Each row was made from one walk, in order. Every step used is in the known rows, and no mark comes twice. Write each row's walk.
In the rows, zero is written as 128.
Known rows:
nores/fenum/moniz/vumob/parif: [ 90 151 135 117 155  93  67 161 120  81 123 108 169 165 161 125  77 149
 143 121  90 154 159 131 167 145 150 170 133 158 161 129  85  96 124 132
 177 130  68 161 143]
puzes/bipi/basuzus/fonof/parif: [148  81  70 116 129 174 112 116 110 116 141 152 171 161 136  88 144 169
 126 196 114 187 114 131 119  79 130 148 114 102 110 154  93  95 117 137
 167 128 113  94 135]
puzes/bipi/basuzus: [138  84 103 122 138 179 143  99 156 152 146 135 132 139 120 111 142 127
 157 121 144 153 128 105 112  92 114 124 124 136 122 145 115  79 137 126
 171  97 124 124 134]
tuka/bipi/basuzus/dolet: [167  85 170  82 140 119 137 149 133 125 177 122 116 131 128 111 162 170
 122  71 155 174 135 108 111  94 123 119 136 157 116  98 152 133 145 146
 125 142 159 136 159]
fenum/moniz/vumob/parif/kavob/basuzus/bipi: [127 108 152 108 197 134 104 120  53  96 153 115 166 151 140 134 121 113
 170  75 103 206 143 151 165 158 125 172 110 178 211 113 110 136 104 130
 197  73  88 120 157]
gelib/luki: [116 148 134 154 125 141 117 141 115 142 128 134 173 155 149 140 122 159
 180 120 138 117 128 142  94 110 137  75 152 125 107  89 147 142 132  95
 125 140 139 108 145]
luki/gelib/nubif: [132 147 116  92 137 125  86 114 110 135 161  93 170 132  81 110 100 134
 140 155 136 115 155 128  93 128 111 163 153 115 136  91  69 112 138 105
 104 154 150 133 139]
nores/fenum/moniz/vumob/parif/kavob: [ 85 160 112 111 141 135  98 119  88  70 122 127 123 164 159 124 104 132
 164 149  80 209 169 119 182 167 140 169 125 157 183 128 102 100 108  95
 167 128  65 118 144]
luki/gelib: [128 114 131 111 126 128 126 118 114 149 140 114 138 127 100 112 117 124
 155 154 127 144 123  96  83 132 120 144 136 131 116  76 131 110 162  95
  93 173 133 135 144]
gelib/nubif/kile: [112 162 130 124 146  89 123 126 154  99 130 137 168 168 133  88 106 138
 112 170 105 153 157 112 115  95 130 142 129 122 138 100  63 155 129 146
 136 128 130 130 117]
kavob/basuzus/fonof/zesit: [121  97 122 164 173 161 117 129  92 116 163 140 170 106 126  90 137 172
 134 137 108 197 135 136 128 158 113 142 140 136 133 108 102 136  98 185
  82 122 158 106 154]
kavob/basuzus/fonof: [100 103 140 169 172 146 152 146  85 105 129  94 151 132 120 138 157 168
 112 128 121 202 113 118 147 150 124 167  89 124 149 135  91 131 117 147
 141 141 136 126 146]
fonof/basuzus/dolet/kile: [143 131 155  86 128  83 140 177 106 139 186 115 139 143 144 118 120 153
  97  84  92 102 141 156 116 109 113  66 153 128  82 142 130 158 155 127
  77 174 158 133 143]
bipi/basuzus/dolet/kile/nubif: [175 120 160  73 169  55 119 158 171 134 175 121 131 167 135 112 123 190
 145  98 122 128 113 113 100 105 118  91 167 140  92 130 107 179 158 146
 125 147 128 149 145]
bipi/basuzus: [127 106 119 136 129 155 144  98 145 152 154 126 113 130 125 124 155 152
 158  91 137 179 116  96 125 104 126 122 121 142 128  98 113 126 130 119
 142  95 112 130 124]
gelib/luki/kile/dolet: [108 139 172 116 117 110 129 122 152 106 122 146 154 168 129 127 103 158
 186  95 122 135 137 154  52  91 136 110 153 139  76  93 148 150 193 111
 137 162 102 170 130]
moniz/vumob/parif/kavob: [ 99 155  90 107 131 149 121 101 109  70 124 137 108 161 152 116 114 128
 164 170 107 197 170 100 178 158 141 159 138 164 155 122 123 102 100  86
 169 110  75 104 120]
vumob/parif/kavob: [112 154  79 107 130 162 152  78  79  81 137 141  94 155 138 120 130 131
 162 180 116 199 153 103 157 157 131 158 139 146 152 116 134 106  77  77
 167 114  76  97 127]
fonof/basuzus: [152 133 131 120 107 127 150 130  90 148 150 140 120 133 144 139 124 124
 112 131 115 131 122 142 157  89 145  94  98 129 136 115 127 122 139 169
 105 109 121 113 115]
nores/fenum/moniz/vumob/parif/kavob/basuzus: [ 73 123 132 117 168 163 132 125  46  68 138 120 171 155 147 159 124 151
 173 102  82 238 160 130 197 157 143 167 103 176 206 121  95  96 109 112
 176  88  72 126 156]
tuka/bipi/basuzus/dolet/kile: [140  95 150  72 146  97 143 163 145 126 180 121 130 144 127 101 144 184
 123  57 124 139 140 114  99 104 115  82 161 153  80 128 148 160 161  99
 101 166 152 147 156]
dolet/kile/nubif/basuzus/fonof/zesit/gugub: [135 140 108  94 206 120  73 144 137 138 149 137 135 167 152  71 110 190
 166 142  73 138 140 132  95 141 106 101 125 128  85 113  69 172 130 162
 111 147 113 118 141]
fenum/moniz/vumob/parif/kavob: [ 89 163  98 109 144 149  97 116 101  70 130 137 122 163 152 112 115 126
 166 143  96 214 169 108 190 164 135 171 140 163 177 134 118 106 100  84
 198 113  72 105 143]
moniz/fenum: [121 119 147 133 136 132 109 106 140 115 112 119 163 132 135 117 104 111
 138 129 105  75 135 124 165 116 118 134 160 152 121 153 117 120 160 131
 133 140 127 151 123]
fenum/moniz/vumob/parif/kavob/basuzus: [ 75 126 118 115 169 179 130 121  60  66 147 130 168 154 139 147 138 144
 176  96  99 242 159 118 204 156 139 169 117 182 200 129 109 101  99 101
 207  74  76 113 155]
tuka/bipi: [152  93 130  82 138 123 140 141 135 102 116 157 114 135 112 113 137 156
 123 125 162 140 135 106 134 100 154 128 120 162 131 121 183 124 147 140
 127 133 130 132 142]
tuka/bipi/basuzus/nubif/kile: [158 120 165 100 169  79 156 132 163 116 133 153 131 176 142  60 124 161
 140 141 123 197 113  85 111  67 131 114 113 158 159  59 108 191 158 184
 154 107  98 131 123]
nubif/basuzus/dolet: [177 115 209  87 150  77 131 170 121 147 174 123 120 135 148 119 142 134
 122  90 128 128 147 141 107 110  98 105 126 119  98 106 113 159 145 158
  84 149 171 139 152]
dolet/kile/nubif/basuzus/fonof/zesit: [165 111 140 122 186  84 104 145 149 143 167 160 133 136 139  59 118 188
 149 152  99 156 136 121 101 135 103 101 155 125  82 109  90 186 129 189
  44 142 153 121 148]
kavob/parif: [127 122 141  94 142 178 169 167 109 103 129 152 123 150 131 136 131 121
 118 139 155 152 134 134 171 108 110 142 119 120 168 139 143 158 110 156
 126 121 127  93 134]
dolet/kile/nubif/basuzus: [185 119 172  70 174  42 138 152 169 154 149 156 110 173 140 114 119 168
 168 116 119 109 127 108 112  91 120  78 125 135  85 119  98 192 169 154
  93 114 114 149 129]
parif/kavob/basuzus/nubif/kile/dolet: [135 141 187 106 180  81 148 111 147  66 131 149 162 176 124 103 106 147
 155 125 117 191 131 134 116  97 118 136 101 155 153  95 111 188 174 184
 185  91  95 154 110]
parif/kavob: [116 142 104 120 121 166 147  92  97 110 127 145  91 134 132 126 146 115
 152 151 112 187 145 114 152 152 119 136 125 135 156 125 140 128 110  90
 134 123 115  89 132]
bipi/basuzus/dolet/kile: [128 113 148  97 142  98 136 156 143 141 187 106 135 141 134 110 141 170
 127  56 106 131 138 126  94 117 101  81 164 135  77 131 122 161 151  95
  99 166 152 144 149]
vumob/moniz: [133 118 133 117 135 104 126 150 147 134 134 106 138 128 145 156 121 163
 129 154 124  99 127 132 109 141 120 112 157 134 120  94 112 142 162 151
 127 119 106 157 125]
dolet/kile/nubif: [160 131 134  84 165  60 120 151 170 126 139 135 134 169 129 117 104 176
 145 132 117 103 112 117 112 114 132  99 159 137  99 146 114 173 155 139
 128 140 110 144 131]
parif/kavob/basuzus: [101 109 120 124 149 192 174 100  58  98 143 138 141 131 121 156 162 137
 165 110 115 221 142 121 172 145 130 139 104 158 177 120 127 119 108 107
 151  81 112 101 142]

Write each row's walk:
[198 117 180  80 168  57 134 141 162 153 140 158 104 164 140 122 126 152
 167 133 136 127 121 107 123  89 125 102 110 132 113 103  97 174 155 178
 109  96 114 141 127] -> kile/nubif/basuzus
[141 133 201 110 182  65 138 130 161  75 131 139 181 173 124 104  96 153
 142 113 125 160 122 142 104  84 123 130 102 151 140  95 105 188 184 205
 181  93 102 174 108] -> kavob/basuzus/nubif/kile/dolet
[112 111 121 173 152 141 139 122 135 136 136  95 105 137 124 110 163 173
 120 129 131 209 105  90 123 132 116 159 101 117 126 120  87 137 126 133
 140 148 129 125 135] -> bipi/basuzus/fonof
[132  88  94 121 140 160 123 137  64  91 139 143 197 153 136 120 146 182
 119 175 102 198 113 149 144 101 143 154 103 111 131 139  97 120 107 144
 150 120 113  98 137] -> kavob/basuzus/fonof/parif
[ 91 143 159 130 150 108  43 188 163 112 118 120 170 143 149 117 106 119
 134  71  96 147 150 135 181 139 134 146 131 154 166 157 102 127 164 138
 175 125 123 142 153] -> fenum/moniz/vumob
[191 109 160  72 166 112 128 129 130 141 157 125 119 144 114  86 132 167
 154  97 156 160 103 118 125  92 118 117 125 157 173  80 123 171 151 178
 156  89 105 129 134] -> tuka/bipi/basuzus/nubif
[128 127  70 112 117 175 125  99  67  87 129 160 124 156 142 101 151 148
 137 209  93 224 134 129 153 131 129 153 116 110 142 137 119 127  96 100
 144 138 105  65 135] -> basuzus/fonof/parif/kavob
[166 123 139  73 163 152 135 120  39 105 161 135 176 151 129 114 129 147
 165 139 107 192 117 168 160 119 113 129 120 141 204 100  99 160 113 162
 168  69  93  87 136] -> fonof/parif/kavob/basuzus/nubif
[174 132 159 102 159 114 122 120 126 159 164 105 128 140 124  96 127 149
 156  98 134 152  97 134 120 110 101 116 129 136 169  83  91 170 139 171
 156  88 105 126 125] -> bipi/basuzus/nubif
[117  95  93  98 132 202 159  97  38  86 150 165 173 143 132 148 157 151
 168 138 102 228 139 141 172 116 141 135 106 149 170 122 126 110  99 107
 157  69  98  82 138] -> fonof/parif/kavob/basuzus
[220 101 191  69 198  27 120 137 137 169 155 138 116 164 138 108 109 133
 164 100 122  98 114 141  84 106 108  96 118 138 115 101 104 209 156 168
 100 106 118 147 134] -> dolet/kile/nubif/basuzus/bipi
[141  93  80 124 124 158 110 118 103 115 145 146 161 156 140  97 153 184
 126 175 108 206 107 125 126  84 136 146 112 105 112 126  92 124 113 133
 148 126 106  99 128] -> bipi/basuzus/fonof/parif
[148 131 151  59 185  64 117 165 135  77 167 121 154 186 149 122 106 188
 158 119 102 162 146 116 144 131 134 114 166 170 121 138 106 156 145 135
 154 132 102 140 145] -> moniz/vumob/parif/kavob/basuzus/dolet/kile/nubif
[151 151 195 110 171  46 121 128 185  82 124 140 159 174 128  89  87 144
 134 131 125 138 122 139  92  84 119 127 114 139 125  99 111 192 187 199
 172 114 104 173 102] -> basuzus/nubif/kile/dolet
[139 118 159 146 166  94 141 149 127 140 126 114 100 146 136 109 149 155
 118 146 122 169 123 106 125 132 108 142  85 105 111 123  84 160 137 151
  98 156 142 130 137] -> nubif/basuzus/fonof
[157 126 181 105 177  76 129 113 202  95 132 147 164 179 122  79  92 140
 149 131 134 147 124 128  82  66 110 127 112 141 122 111 105 162 192 200
 198 100 103 171 107] -> puzes/bipi/basuzus/nubif/kile/dolet
[187 101 159  49 173  54 126 165 176 120 169 136 122 172 127 104 127 205
 140  97 140 138 117 101 103  89 132  91 162 159  93 127 134 177 169 151
 126 149 129 150 152] -> tuka/bipi/basuzus/dolet/kile/nubif
[163 152 197 105 160  45 131 129 165  93 136 148 155 177 137  94  84 142
 126 133 119 139 117 146 106  65 127 113 100 139 130  91 109 191 190 221
 161 106 101 164  96] -> fonof/basuzus/nubif/kile/dolet
[163 120 191  89 175  58 136 119 198  82 129 154 146 178 119  78 105 170
 147 111 147 171 120 111  93  59 130 124 107 164 128  82 131 191 199 203
 179 100  97 176 108] -> tuka/bipi/basuzus/nubif/kile/dolet
[149 130 166  86 167  91 133 108 131  56 137 170 189 186 133  94 104 158
 159 150 106 197 128 149 117  73 127 132 105 147 147  96 109 181 168 186
 191  83  83 141 107] -> fonof/parif/kavob/basuzus/nubif/kile/dolet
[132 149 172  97 185  79 149 101 136  47 137 146 164 186 130 100  95 157
 162 142 119 197 135 128 119  99 126 150 109 161 150  88 108 173 153 179
 207  86  70 160 107] -> vumob/parif/kavob/basuzus/nubif/kile/dolet
[168 119 171 127 185  62 132 156 148 137 126 121  98 163 136 108 140 171
 130 163 129 169 109  97 122 121 117 143  92 109 114 121  75 175 146 181
 112 148 129 135 138] -> kile/nubif/basuzus/fonof
[165  83 130  93 165 154 135  93  32 113 156 143 165 141 131 134 140 120
 163 119 108 192 122 167 132 127 124 143 104 149 184 106 129 145 102 133
 152  71 106  93 140] -> fonof/parif/kavob/basuzus/bipi
[113 151 131 113 146  90 123 120 146 112 135 129 173 167 115  77  98 135
 129 189 104 162 153  91  86  96 126 151 134 125 132  68  63 143 150 127
 113 157 133 135 127] -> luki/gelib/nubif/kile
[142 131 152 125 171  93 113 142 116 146 146  92 126 147 105  98 131 158
 126 163 127 161 140 105 102 132  97 165 101  96 116  98  47 150 143 138
  84 172 155 134 143] -> luki/gelib/nubif/basuzus/fonof
[230  99 199  78 196  38 117 128 129 168 148 138 110 158 140 114 114 121
 163 114 136 114 108 140  90 106 113 116 105 136 136  87 106 196 147 190
 112  91 119 141 132] -> kile/nubif/basuzus/bipi
[207 117 219  68 167  44 123 175 141 144 174 128 118 154 150 118 132 150
 133 108 134 125 133 132 107 101 106 103 132 125 102 104 105 174 154 186
  98 141 160 144 153] -> kile/nubif/basuzus/dolet
[167 122  97  86 139 134 127 106  89  98 134 176 114 178 149 100 150 164
 158 216  98 223 127 116 151 109 130 140 108 112 135 125 100 152 113 128
 136 122  97  72 135] -> kile/nubif/basuzus/fonof/parif/kavob
[158 121  91  76 144 121 132 116  95 100 142 174 118 184 148  92 144 176
 157 202  83 209 132 117 143 112 125 120 121 113 115 136 102 167 121 108
 122 136  97  77 136] -> dolet/kile/nubif/basuzus/fonof/parif/kavob
[147 120 179  77 152  63 139 180 136 145 179 121 132 148 143 108 129 157
 124  72 101 101 150 141  96 119  96  70 153 124  64 133 118 180 160 109
  68 171 163 148 151] -> nubif/basuzus/dolet/kile
